Each row was made from one small tree. The marks that hang from a mark follow it in brackets, in the order of their numbers. Every link used is in the known rows. Write each row's tree.
In the rows, 128 means zero.
Known rows
J_729(J_990(J_470(J_839 J_922))): [109 148  98 133  75 159  93 122  96 170 123 144 151 138  58 139 121 124
 144 149 115  99 142]
J_839(J_470(J_922(J_990(J_729 J_855)))): [ 97 150 122 146 124 157  79  82  74 152 140 152 152 160  68 128 132 145
 122 169 124 118 121]
J_795(J_470(J_839(J_990) J_922)): [ 68 130 103 120 100 164 103  94  95 166 133 149 143 160  50 105 140 131
 127 135  99 103 137]
J_470(J_839(J_990(J_729 J_855)) J_922): [ 87 123 104 132 113 164 112 123  80 164  90 162 154 155  50  95 156 119
 147 163 110 104 121]
J_839(J_470(J_922) J_990(J_729)): [ 90 158 114 137 120 167  85  62  87 134 148 150 145 166  75 119 141 154
 112 164  95 116 123]
J_211(J_729): [ 89 167 150 101 113 131  85 118  90 167 154 135 119 148  65 154 117 123
 120 152 157 117 126]
J_839(J_990): [109 155 115 124 100 144  94  90 113 151 143 128 135 148  80 128 108 142
 121 142 127 117 120]
J_138(J_108 J_729): [106 154 148 108 106 117  76 126 102 203 154 121 139 148  76 130  69 150
 142 124 164 154 108]
J_211(J_729(J_990(J_855))): [ 91 174 136 110 102 152  84 124  90 168 143 127 114 142  51 166 117 131
 130 150 149 105 131]
J_795(J_470(J_839(J_990(J_855)))): [ 64 150  98 124 111 147  94  84  99 161 130 139 131 160  50 124 132 132
 131 137 111 109 131]
J_990(J_470 J_855): [ 95 179 102 151 120 133  74  97  80 143 116 135 122 159  70 168 133 105
 161 169 149 131 111]
J_138(J_108(J_470(J_839 J_922)) J_729(J_990(J_855))): [ 95 148 127 103 104 149  83 136 109 197 138 118 155 136  49 136  92 145
 139 127 141 142 114]
J_795(J_470(J_922)): [ 85 142 114 121 101 157  92 100  89 164 151 150 132 159  60 126 131 133
 117 142 120 112 136]
J_108(J_138): [107 167 130 100 132 123  82 121 113 164 149 132 144 129  85 139 116 138
 116 154 170 126 113]
J_108(J_470(J_922)): [108 149 121 104 116 141  93 114 107 151 153 141 156 137  70 147 130 121
  98 161 139 128 123]
J_211(J_729(J_990)): [ 95 168 141 102  94 147  85 124  96 172 155 130 119 139  57 160 112 134
 120 146 145 104 137]
J_839(J_990(J_470 J_729 J_855 J_922)): [ 72 187  96 152 123 141  77  69  90 117 114 134 115 179  76 167 153 130
 148 177 106 114 107]
J_922(J_990(J_470(J_839) J_729 J_855)): [ 74 148 103 156 122 127  65  95  72 164 105 139 138 163  56 155 143 125
 149 193 138 110 105]
J_729(J_990(J_922(J_470))): [100 172 105 130  81 142  90 103 109 146 128 135 140 143  76 155 113 144
 122 151 109  88 140]
J_396(J_990(J_855 J_922)): [101 160 130 136  91 126  99 113  86 153 112 156 114 160  71 147 141 125
 144 139 170 119 121]
J_138(J_729): [105 157 140 110 103 119  86 128 101 197 168 130 143 137  74 137  98 144
 122 141 158 140 121]
J_839(J_470(J_922)): [109 155 125 134 115 154  90  86  84 151 150 154 155 153  77 120 121 138
 119 152 124 124 131]
J_729(J_990(J_470 J_855 J_922)): [100 187  95 151  92 151  81 102  96 141 116 129 125 153  66 179 124 131
 155 155 118 102 131]
J_922(J_470): [ 84 155 113 122 105 121  86  90  98 143 128 142 146 144  88 129 123 123
 112 168 129 108 124]
J_211(J_729(J_990(J_470(J_839) J_855 J_922))): [ 70 183 126 120 104 148  85 112  88 155 128 130 115 155  50 175 134 121
 145 153 128  99 132]

Write each row's tree
[104 171 134  93 117 130  78 135 121 189 170 118 149 118  76 143 107 156
 115 141 165 129 118] : J_108(J_138(J_729(J_990)))
[ 85 169 126 107 110 131  79 122 116 186 137 111 148 144  55 154  89 150
 140 127 137 140 113] : J_138(J_108(J_470(J_839)) J_729(J_990(J_855 J_922)))
[ 66 177 101 143 126 139  85  71  94 116 108 136 121 172  79 148 152 138
 130 178 102 104 108] : J_839(J_990(J_729 J_855 J_922(J_470)))
[ 95 178  98 143  95 150  89 104 101 139 111 131 132 146  69 161 123 139
 136 158 114  91 132] : J_729(J_990(J_855 J_922(J_470)))
[ 64 176 112 134 124 109  80  85  82 124 114 158 131 174  88 157 154 132
 116 196 108 101 118] : J_990(J_729 J_922(J_470))
[ 73 194 105 154 141 152  78  45  88 111 131 137 127 180  76 151 146 155
 129 170  95 116 112] : J_839(J_470 J_990(J_729 J_855 J_922))
[ 80 160 115 145  90 123  96 103  81 149  97 159 120 166  64 151 156 108
 163 142 156 118 122] : J_396(J_990(J_470(J_839) J_855 J_922))
[105 155  92 144  87 166  91 123  88 164 106 140 142 141  51 146 130 119
 158 154 120 102 134] : J_729(J_990(J_470(J_839 J_922) J_855))
[ 77 155 101 134 123 131 103 102  92 152  93 148 141 162  60 125 142 127
 146 163 114 105 118] : J_470(J_839(J_990(J_729 J_855 J_922)))
[ 59 177  99 145 123 107  80  88  74 136 102 162 133 183  72 168 163 112
 152 192 105 109 120] : J_990(J_470(J_839) J_729 J_922)
[ 83 168  95 150 121 130  84 102  79 153  96 142 134 157  59 153 141  98
 171 167 141 125 114] : J_990(J_470(J_839) J_855)
[ 92 167 127  80 133 151  80 134 127 172 175 116 162 112  63 156 135 145
  95 154 155 135 113] : J_108(J_138(J_729(J_990(J_855))) J_470(J_922))
[ 77 151 131  73 142 134  92 135 125 180 162 128 177 115  61 133 142 133
  97 153 153 137 112] : J_108(J_138(J_729) J_470(J_839 J_922))
[ 87 135 142  99 112 129  81 126 109 201 149 121 163 142  60 124  90 145
 128 131 149 149 107] : J_138(J_108(J_470(J_839 J_922(J_990))) J_729)
[107 121 127 134 102 153  88 123  77 173 128 154 150 152  67 121 133 135
 122 174 134 106 120] : J_470(J_922(J_990(J_729)))
[ 91 161 128 137 101 119  90 114  74 150 107 168 107 170  69 154 158 125
 140 160 166 118 116] : J_396(J_990(J_729 J_855 J_922))
[ 88 166 135 110  90 157  82 119  89 166 152 133 121 145  55 164 124 124
 129 151 134 104 137] : J_211(J_729(J_990(J_470(J_922))))
[103 159 128 124  92 148  72 129  98 197 140 117 136 146  62 143  82 146
 162 127 146 142 113] : J_138(J_108 J_729(J_990(J_470(J_922) J_855)))
[ 79 155 121  79 134 147  90 140 125 181 155 122 174 111  51 140 143 138
 104 151 147 129 115] : J_108(J_138(J_729(J_990(J_855))) J_470(J_839 J_922))
[110 125 123 141 105 163  93 123  80 170 120 145 149 148  62 121 128 130
 134 162 142 108 117] : J_470(J_922(J_990(J_855)))
[ 84 138 115 140  93 134  90 120  62 164  96 176 122 166  55 136 174 104
 157 166 160 121 118] : J_396(J_990(J_470(J_839 J_922) J_729 J_855))
[ 69 155 119 137 102 115  93 104  73 143  92 170 118 170  68 142 170 120
 139 167 150 108 117] : J_396(J_990(J_729 J_855 J_922(J_470(J_839))))
[ 82 156 108 156 121 130  57  91  73 157 118 134 130 165  64 167 137 130
 142 194 144 114 103] : J_922(J_990(J_470 J_729 J_855))
[ 87 110 112 139 114 153 101 132  69 181  87 162 162 153  45 103 150 121
 146 175 127  98 118] : J_470(J_839 J_922(J_990(J_729 J_855)))
[ 89 158 119 109 124 118  82  95 109 151 120 132 144 160  71 141 104 133
 128 148 131 134 106] : J_138(J_108(J_470(J_839(J_990(J_729 J_922)))))
[ 88 138 112 143  98 127  75  93  93 172 126 131 153 149  66 142 116 128
 138 164 137 108 118] : J_922(J_990(J_470(J_839)))
[ 87 178 136  73 144 116  73 119 134 169 189 112 158 115  77 164 122 145
  85 154 171 147 107] : J_108(J_138(J_729) J_470)
[ 53 188  91 161 140 116  78  91  63 127  78 158 121 188  61 177 177 105
 171 201 112 112 109] : J_990(J_470(J_839) J_729 J_855 J_922)
